Each row was made from one small tree. The marks that hang from a mark follow it in brackets, in the order of their numbers. Every link used is in the known rows. Write each row's tree.
(in the rows, 128 means zero)
Known rows:
Z446(Z340(Z677)): [131 131 164 149 138 137 111 141 118 131 118 124 146 126 115 103 122 133
 123 138 120 113 126]
Z340(Z446 Z677): [135 109 181 156 140 128 108 135 143 150 141 107 153 122 104  77 117 133
 137 120 107 127 125]
Z446(Z69): [126 112 146 134 110  98 122 138 122 141 122 127 136 117 125 121 131 128
 129 134 117 137 123]
Z340(Z446(Z69)): [129 105 164 160 119 110 115 135 120 149 125 122 141 119 112  94 128 123
 136 134 107 130 122]
Z608(Z192 Z340(Z677(Z946)) Z693): [119 131 236 133  92 123 110 147 170 130 147 151 140 110 129 118 148 109
 123 136 138 117 130]
Z608(Z192 Z340(Z446(Z69) Z677)): [115 113 226 174 106 112 111 146 165 148 129 127 153 101 111  76 139 114
 124 121 115 124 123]
Z69(Z446(Z340(Z677))): [111 149 158 154 137 124 126 126 110 133 113 125 145 129 138 116 123 141
 134 140 126  95 131]
Z378(Z446(Z69)): [140 114 158 130 113 102 120 131 107 144 108 129 136 115 132 107 131 134
 135 147 120 112 128]
Z378(Z446): [141 125 145 125 126 123 124 124 111 135 112 130 130 122 134 112 128 135
 134 143 128 106 131]
Z378(Z446(Z69 Z340)): [139 119 169 144 116 109 113 136  90 141  96 134 140 116 128 100 131 134
 130 159 118 100 126]
Z69(Z446(Z340)): [109 152 143 154 133 125 131 122 100 128 108 133 136 132 143 126 128 136
 134 145 130  94 131]
Z446(Z69 Z340(Z677(Z474))): [119 115 188 151 126 105 105 153 122 154 113 119 157 117 105  99 116 127
 123 143 110 125 119]
Z214(Z693(Z608(Z192 Z340(Z446)))): [120 101 169 153 135 138 124 132 154 117 147 151 142 130 120 142 149 128
 134 111 127  90 136]
Z474(Z677(Z340)): [123 120 140 100 154 134 124 131 130 150  97 113 135 135 109 123 115 124
 129 134 136 112 122]
Z693(Z608): [115  93 121 140 137 132 123 133 127 127 137 140 138 136 129 137 143 135
 132 102 129 106 128]
Z214(Z693(Z608(Z340))): [113 100 147 137 142 141 126 133 146 112 145 146 142 141 127 155 151 127
 128 114 133  94 139]
Z340(Z446): [131 116 151 155 131 131 118 128 124 140 130 122 136 127 114  98 126 124
 136 129 114 124 126]
Z214(Z693(Z608)): [127 102 135 132 144 137 127 129 141 114 148 146 137 139 124 159 141 138
 136 112 128  94 137]
Z608(Z192 Z340(Z446(Z69))): [112 117 205 174 100 114 118 141 151 141 121 138 141 105 118  90 145 108
 124 128 120 123 123]
Z946(Z677(Z340 Z474)): [ 96 120 161 107 167 116 129 123 147 151 109 112 154 133 105 116 106 107
 120 131 129 117 120]
Z677(Z340(Z446) Z474 Z946): [112 118 173 123 159 128  97 148 155 168 127 113 175 137  93 114 112  93
 126 143 115 113 105]
Z474(Z677(Z340(Z446) Z946)): [132 115 156 103 152 136 112 130 131 160 111 114 148 133  98 108 113 111
 131 147 126 110 112]
Z69(Z446): [110 147 132 139 130 118 138 117 117 130 120 128 132 131 146 133 127 137
 138 133 132 105 133]

Write each row's tree:
[111 110 181 126 150 113  94 153 152 174 124 113 179 132  92 110 114  93
 127 147 110 118 102] -> Z677(Z340(Z446(Z69)) Z474 Z946)
[127 132 173 138 142 135 105 143 130 144 128 122 156 128 105 105 113 119
 121 145 118 117 117] -> Z446(Z340(Z677(Z474 Z946)))
[114 131 233 141  94 123 115 147 168 127 137 148 133 111 132 119 148 116
 124 127 140 117 137] -> Z608(Z192 Z340(Z677) Z693)
[128  99 206 143 132 105  96 146 156 177 151 104 173 117  87  76 105 113
 135 134  96 138 111] -> Z340(Z446(Z69) Z677(Z474 Z946))
[111 135 213 140  88 125 122 142 155 120 130 159 121 114 139 133 154 110
 123 134 145 115 137] -> Z608(Z192 Z340 Z693)
[147 127 172 135 131 129 108 133 105 139 112 128 147 121 123  95 125 133
 130 156 121  96 125] -> Z378(Z446(Z340(Z677(Z946))))
[119 107 164 150 143 116 106 148 127 148 102 115 158 128 114 106 134 120
 130 132 114 110 119] -> Z677(Z340(Z446(Z69)))
[103  97 157 157 122 131 122 138 148 126 134 149 141 124 130 127 155 123
 124  99 134 101 127] -> Z693(Z608(Z192 Z340))
[105 149 162 151 141 123 125 128 117 140 114 123 147 131 132 117 117 137
 134 138 127  97 130] -> Z69(Z446(Z340(Z677(Z474))))
[121 123 252 153  94 125 103 147 167 138 148 147 145 109 119  97 146 106
 128 137 128 115 129] -> Z608(Z192 Z340(Z446 Z677(Z946)) Z693)
[131 121 144  90 151 134 116 130 133 154 110 117 144 134 105 123 114 113
 127 147 133 112 113] -> Z474(Z677(Z340 Z946))
[106  88 183 170 128 132 113 142 155 136 140 139 154 121 118 102 150 125
 129  95 124 100 126] -> Z693(Z608(Z192 Z340(Z446 Z677)))
[106  82 189 173 122 121 111 145 153 141 138 139 156 118 117 100 150 125
 129  97 120 103 124] -> Z693(Z608(Z192 Z340(Z446(Z69) Z677)))
[102 116 168 138 163 128 107 149 151 163 108 109 161 138  99 114 113 109
 130 125 120 113 118] -> Z677(Z340(Z446) Z474)
[128 115 182 156 121 106 105 151 112 144 112 123 154 115 113  97 126 133
 123 144 109 122 121] -> Z446(Z69 Z340(Z677))
[132 107 150 138 136 133 128 128 150 115 150 153 134 128 123 157 141 140
 140 108 127  91 135] -> Z214(Z693(Z608(Z192)))
[139 116 189 136 123 107 104 142 108 155 109 125 155 115 115  92 120 129
 130 159 113 104 120] -> Z378(Z446(Z69 Z340(Z677(Z474 Z946))))
[122 131 171 145 144 135 110 143 128 141 119 120 149 128 107 106 113 127
 123 136 121 116 124] -> Z446(Z340(Z677(Z474)))
